Each row was made from one small tree. The marks that hang from a mark follow it in brackets, in the order of their numbers. Every link used is in the known rows. Write each row's tree.
Known rows:
Q_897[Q_49 Q_170[Q_386[Q_695[Q_796]]]]: 18.0	-6.0	4.0	-41.2	17.0	10.3	33.5	19.3	-10.8	26.2	41.5	4.0	-30.6	9.0	-24.1	-25.8	-3.7	42.7	1.7	30.0	14.2	-18.7	-25.7
Q_170[Q_386[Q_897[Q_49 Q_695 Q_796]]]: -37.6	-17.3	11.6	-28.5	0.9	3.5	38.3	13.4	-21.9	25.9	-25.9	16.7	-30.1	-34.3	-15.0	7.4	-40.1	10.0	-7.7	-9.8	-23.9	4.6	20.6
Q_49[Q_170[Q_897[Q_695[Q_796]]]]: 18.7	3.9	11.1	-36.6	1.7	-10.3	-8.7	2.3	24.3	-1.0	16.3	9.6	34.0	-4.1	59.9	-9.1	27.3	17.6	10.1	-21.7	-26.5	19.9	18.3
Q_695[Q_49 Q_170 Q_796]: 56.5	33.2	-2.3	4.5	16.1	-26.0	-11.5	-10.3	-6.7	-38.1	22.7	37.6	48.3	14.5	7.4	-33.2	63.3	-9.0	-38.4	-28.4	7.3	-11.0	-27.6
Q_897[Q_49 Q_695[Q_796]]: -20.7	2.9	4.8	-36.0	27.6	6.3	9.3	14.3	-10.2	-9.9	21.1	7.8	8.8	-2.9	-11.2	-5.2	36.6	62.5	-30.6	-16.1	-8.7	-8.7	-7.0
Q_897[Q_170 Q_695 Q_796[Q_49 Q_386]]: -56.2	-18.1	21.6	50.8	7.7	31.8	44.6	17.9	-33.2	-2.4	-10.8	-20.8	-59.8	9.7	-42.2	-2.5	-8.9	18.2	-8.5	-3.9	10.0	14.8	-5.5
Q_897[Q_170 Q_796]: -30.8	7.1	13.3	30.7	-1.9	-1.2	-2.0	23.1	-28.1	-35.5	-31.5	22.7	-36.9	-4.3	-29.9	-10.3	-13.2	4.5	-9.8	-8.3	15.9	-9.0	-24.9
Q_897[Q_695 Q_796[Q_49 Q_386]]: -38.5	-26.8	16.4	36.2	7.0	21.3	26.5	6.9	-23.0	1.2	-22.4	-24.2	-23.1	6.2	-29.1	16.2	-2.3	14.6	-3.0	6.8	7.1	-2.4	5.7
Q_386[Q_695[Q_796[Q_49 Q_170]]]: 34.2	-14.1	-3.3	24.8	7.0	13.2	-11.3	-9.0	8.3	-17.3	42.3	-25.0	17.0	32.4	28.2	2.0	23.6	22.8	1.3	35.7	19.4	-34.4	-22.5
Q_49[Q_170 Q_386]: 26.2	-26.9	-1.0	-12.9	-4.2	-16.1	-45.0	-8.4	19.0	23.0	1.1	-6.9	9.9	6.7	10.5	-1.7	-23.1	6.5	26.5	12.3	14.7	-4.6	-10.2
Q_796[Q_49 Q_170 Q_386]: 18.4	-31.9	-3.2	11.6	-20.6	19.5	2.6	-6.3	14.2	7.9	4.8	-40.8	-24.8	32.2	7.6	21.3	4.6	-0.3	11.4	37.8	8.8	-13.2	3.6
Q_796[Q_170 Q_386[Q_695 Q_897]]: 28.1	11.2	-21.5	-15.2	-27.0	15.5	5.9	-21.4	20.6	18.4	13.6	-57.2	-9.3	-0.2	22.5	18.6	-45.2	-12.3	15.7	32.6	-1.5	0.0	9.9
Q_386[Q_695 Q_897]: 12.8	4.1	-34.7	17.3	-11.4	-1.2	1.8	-18.9	15.1	-19.2	3.8	-10.8	25.3	-21.7	8.9	11.0	-35.6	-12.4	12.7	-2.8	6.1	-25.6	-7.2
Q_796[Q_170 Q_386]: 18.1	0.5	-13.6	-37.0	-18.1	4.6	-17.9	-4.9	17.7	13.7	-2.8	-35.2	-20.0	15.5	10.7	21.4	-5.2	6.6	11.8	32.6	5.3	1.0	9.5
Q_386[Q_695[Q_170]]: 35.8	-19.6	-31.9	-6.2	-1.1	-1.1	-17.4	-5.1	12.2	-18.5	20.9	6.2	42.9	10.7	11.1	-11.7	8.1	-17.4	13.9	17.8	17.1	-15.0	-25.7
Q_695[Q_49[Q_897]]: 4.9	26.7	-16.3	19.7	-0.6	-9.2	-11.1	-8.5	12.8	-19.7	-8.0	22.0	24.5	4.1	-37.5	-1.5	31.3	-34.5	-5.2	-9.4	0.3	-4.2	-9.1
Q_386[Q_897[Q_695[Q_49 Q_170] Q_796]]: -26.7	20.3	3.6	33.6	-2.2	-2.3	13.2	0.9	-28.2	-34.4	-23.5	22.6	10.9	-25.6	-0.4	-16.4	-8.4	-41.7	-38.3	-54.0	-17.1	20.9	-2.1
Q_386[Q_897[Q_49 Q_695 Q_796]]: -53.8	0.9	12.7	2.8	-3.1	12.2	25.9	16.0	-28.4	-20.5	-32.8	3.8	-16.6	-37.9	-20.6	4.0	-29.4	11.2	-27.5	-33.3	-23.9	-1.9	3.2
Q_897[Q_170]: -14.9	4.4	-20.7	10.2	-5.2	-5.1	-7.3	12.5	2.3	-28.1	-0.4	19.7	-21.2	-0.8	-13.9	-7.1	1.4	9.1	0.9	-13.4	14.8	-2.2	-20.0
Q_796[Q_49[Q_386] Q_170[Q_897]]: 18.9	-46.6	11.7	3.9	-26.1	11.1	-43.2	0.4	15.0	25.7	8.4	-27.7	-16.4	24.8	14.7	19.4	4.7	-14.7	41.1	16.5	1.4	-14.1	25.3
Q_49[Q_170]: 20.6	-15.3	-11.2	-7.3	-9.7	-10.3	-14.6	-1.8	23.4	-17.4	-8.3	12.7	21.9	0.8	36.7	-4.7	2.1	-1.5	9.9	-1.2	2.7	-7.1	-13.0
Q_695[Q_796]: 26.1	15.7	-5.2	-6.4	13.2	-22.0	-20.3	-4.7	7.6	-24.3	7.1	23.7	26.7	2.8	7.9	3.3	30.0	36.9	-10.7	-5.7	10.2	-25.8	-11.5
Q_170[Q_386]: 15.8	-20.3	-21.6	-33.4	-2.4	-18.5	-3.8	-0.8	17.1	24.6	-8.8	27.0	-2.6	-6.3	5.0	16.4	-9.3	8.3	27.5	17.0	11.4	-12.2	11.2
Q_386[Q_897[Q_695]]: -36.0	5.7	-31.1	11.1	-6.3	-1.7	6.7	-9.8	10.2	-17.4	-8.2	8.6	7.8	-31.8	11.3	17.2	-22.0	4.5	-7.3	-43.5	-16.6	12.5	16.8

Write each row's tree:
1.4	19.8	-6.9	-22.2	19.8	-5.8	4.8	-6.4	6.1	12.0	20.5	-7.6	8.3	0.0	-2.8	9.2	21.4	54.3	-9.9	-2.7	1.2	14.2	9.5
Q_897[Q_695[Q_796[Q_386]]]
1.0	-5.7	6.9	1.7	11.4	17.5	9.2	-7.8	4.8	12.2	32.5	-32.7	-8.9	24.0	17.6	11.8	31.2	44.9	-13.7	12.6	-2.4	13.0	11.8
Q_897[Q_695[Q_796[Q_49 Q_170 Q_386]]]
40.9	-20.0	-17.9	-16.8	-17.3	-7.6	21.1	-16.6	30.0	27.8	9.3	-3.8	14.2	-13.0	51.6	-1.2	-47.1	-15.4	29.8	17.2	-6.4	-1.8	3.2
Q_49[Q_170[Q_386[Q_695 Q_897]]]
38.3	-22.8	-17.0	-56.4	-7.0	-6.6	4.4	-0.7	22.0	46.1	10.7	7.6	13.9	-5.1	20.6	15.3	-14.4	-16.0	61.6	31.0	1.9	-18.7	32.4
Q_170[Q_386[Q_695] Q_897]
46.5	0.9	-2.3	-20.6	-8.6	-19.4	-41.8	-6.8	4.1	10.8	10.7	18.7	30.4	6.6	-8.8	-21.3	25.8	-53.0	14.8	-22.1	5.2	-1.3	5.1
Q_695[Q_49[Q_386] Q_170[Q_897]]
-21.2	21.3	23.8	13.8	12.2	8.6	22.9	-0.3	-18.4	3.0	-19.4	-20.5	-9.2	-1.2	-6.1	-11.9	-7.2	-9.6	-20.1	-1.3	0.7	17.2	-4.1
Q_897[Q_695[Q_49[Q_170]] Q_796[Q_386]]
17.4	19.0	12.4	17.5	-3.8	-14.0	-13.1	2.7	-15.4	-34.9	-23.5	39.9	28.8	9.3	-40.3	-28.9	38.4	-61.9	-19.9	-11.6	-7.6	8.8	-21.1
Q_695[Q_49[Q_897[Q_796]] Q_170]
1.2	27.7	0.8	-19.4	21.8	-3.8	0.2	-2.9	-1.8	16.7	36.5	4.2	-1.4	8.5	26.8	-3.2	32.3	21.2	-27.0	-6.0	-3.1	20.3	11.7
Q_897[Q_695[Q_49 Q_796[Q_170[Q_386]]]]
-31.6	5.5	29.2	27.1	16.3	-1.5	-16.3	3.6	-19.8	5.2	-12.2	-10.7	-5.7	-3.2	-13.5	-13.4	-18.1	-8.7	-17.2	-10.8	12.0	10.6	-10.1
Q_897[Q_695[Q_49[Q_170 Q_386]] Q_796]
4.8	-50.1	34.0	51.9	-4.1	-2.4	-20.3	4.5	-12.0	-2.3	-28.7	-8.8	-9.8	12.7	-9.7	-2.1	-20.9	-6.5	12.7	13.2	17.5	-29.3	-17.2
Q_897[Q_796[Q_49[Q_170 Q_386]]]
-2.1	-3.8	-13.2	-15.5	-12.4	-8.2	6.2	9.2	13.8	24.0	-0.4	29.8	-21.7	7.6	-36.6	-2.3	-1.3	-3.8	25.2	8.0	-7.7	24.4	5.9
Q_49[Q_897[Q_170[Q_386]]]
36.7	35.8	-11.8	21.6	27.4	-7.8	-4.8	-16.3	-0.2	-25.5	34.4	0.6	37.8	10.1	-1.7	-12.8	27.8	4.5	-15.7	8.3	29.2	-40.1	-31.2
Q_386[Q_695[Q_49 Q_796]]
-60.1	-7.8	-11.7	-20.1	11.3	25.9	22.4	30.1	-16.2	-12.7	17.6	4.6	-39.1	-3.6	-32.4	-17.1	6.0	38.0	-20.7	-22.6	-1.1	13.0	-16.3
Q_897[Q_49 Q_170 Q_695]
-0.2	-44.0	27.8	48.5	-4.9	19.0	-35.0	0.5	-17.7	8.6	-5.5	-39.2	-24.1	25.6	-14.0	10.4	-29.1	-6.7	15.8	47.0	31.1	-35.6	-17.5
Q_897[Q_796[Q_49[Q_386[Q_695]] Q_170]]
-9.5	29.9	12.0	33.3	0.6	-7.8	-8.7	1.0	-11.2	-28.4	-34.7	22.4	9.7	-0.2	-51.9	-6.4	19.4	-41.0	-14.1	-5.1	0.9	-9.8	-15.0
Q_695[Q_49[Q_897[Q_796]]]
73.3	-13.9	9.5	-56.8	-0.3	-13.4	5.0	-4.8	28.4	39.6	27.1	5.1	32.0	6.0	63.2	-11.1	-1.8	3.6	43.0	31.0	-10.2	-3.6	16.8
Q_49[Q_170[Q_386[Q_695[Q_796]] Q_897]]
1.8	-8.4	-2.8	16.0	18.9	8.8	22.4	-8.3	1.2	6.7	24.2	-18.5	5.6	13.9	-2.3	10.4	32.2	50.2	-9.2	-3.1	5.0	2.5	6.9
Q_897[Q_695[Q_796[Q_49 Q_386]]]
-52.4	-1.6	11.1	-0.8	-0.4	13.4	-18.8	14.8	-16.2	-12.7	-21.3	-8.5	-23.8	-2.4	10.7	13.6	-7.1	8.0	-18.3	4.0	-4.3	12.8	5.5
Q_897[Q_695 Q_796[Q_170]]
-15.4	-11.8	-26.7	-21.0	-6.7	-8.2	21.9	-7.8	13.6	31.8	-2.9	17.7	-7.3	-31.0	15.9	19.6	-34.1	6.9	11.4	-18.5	-16.9	18.4	34.0
Q_170[Q_386[Q_897[Q_695]]]
-45.6	32.5	9.8	35.3	-7.7	6.8	5.3	1.0	-24.6	-27.3	-23.1	-6.6	-20.1	-24.4	12.9	3.3	-23.0	-30.1	-38.1	-35.4	-16.7	14.0	8.5
Q_386[Q_897[Q_695[Q_49] Q_796[Q_170]]]
-0.6	10.9	24.1	-14.2	-21.0	2.6	-16.2	3.1	-0.4	12.9	-33.6	-17.3	-18.2	14.2	-37.1	15.8	-7.2	-18.4	10.0	39.7	-15.4	14.7	8.1
Q_49[Q_897[Q_796[Q_170 Q_386]]]
-9.1	31.0	1.9	46.0	4.1	11.6	7.5	2.3	-15.5	-22.2	3.1	-1.5	-1.7	9.6	-56.1	-22.2	-2.1	-37.0	-4.0	12.8	17.7	-8.4	-34.0
Q_386[Q_695[Q_49[Q_897[Q_170 Q_796]]]]
-32.9	24.2	11.6	41.2	-1.2	0.9	19.5	-2.9	-16.5	-29.8	-28.1	6.1	2.5	-29.6	19.1	-11.6	-27.8	-28.7	-31.7	-46.8	-17.4	16.1	-0.7
Q_386[Q_897[Q_695[Q_49[Q_170]] Q_796]]
2.6	38.0	1.1	-13.7	16.1	-8.2	-1.7	0.9	0.1	-9.6	18.4	16.4	27.7	-7.4	14.2	-4.6	48.0	6.2	-8.3	-39.0	-11.8	6.1	23.0
Q_170[Q_897[Q_695[Q_49 Q_796]]]
29.4	-17.8	-10.9	-23.2	-19.9	-17.5	13.4	-9.4	26.9	19.0	-10.0	15.9	4.8	-18.1	51.7	1.6	-37.7	-11.6	20.2	-1.5	-17.9	8.0	13.0
Q_49[Q_170[Q_386[Q_897]]]
-4.4	2.4	-12.9	-43.4	5.4	-5.6	15.2	4.6	7.1	39.4	7.5	20.1	2.5	-12.2	14.0	8.3	13.8	-18.1	26.3	-14.9	-15.2	19.3	45.0
Q_170[Q_386 Q_897[Q_695[Q_49]]]
-35.6	9.2	17.2	-13.3	-8.6	13.1	-5.4	5.3	-5.4	22.0	-21.8	-24.9	-20.3	8.5	-32.1	14.9	-4.9	-3.8	-0.4	26.8	-23.6	41.8	18.0
Q_49[Q_897[Q_695 Q_796[Q_170 Q_386]]]
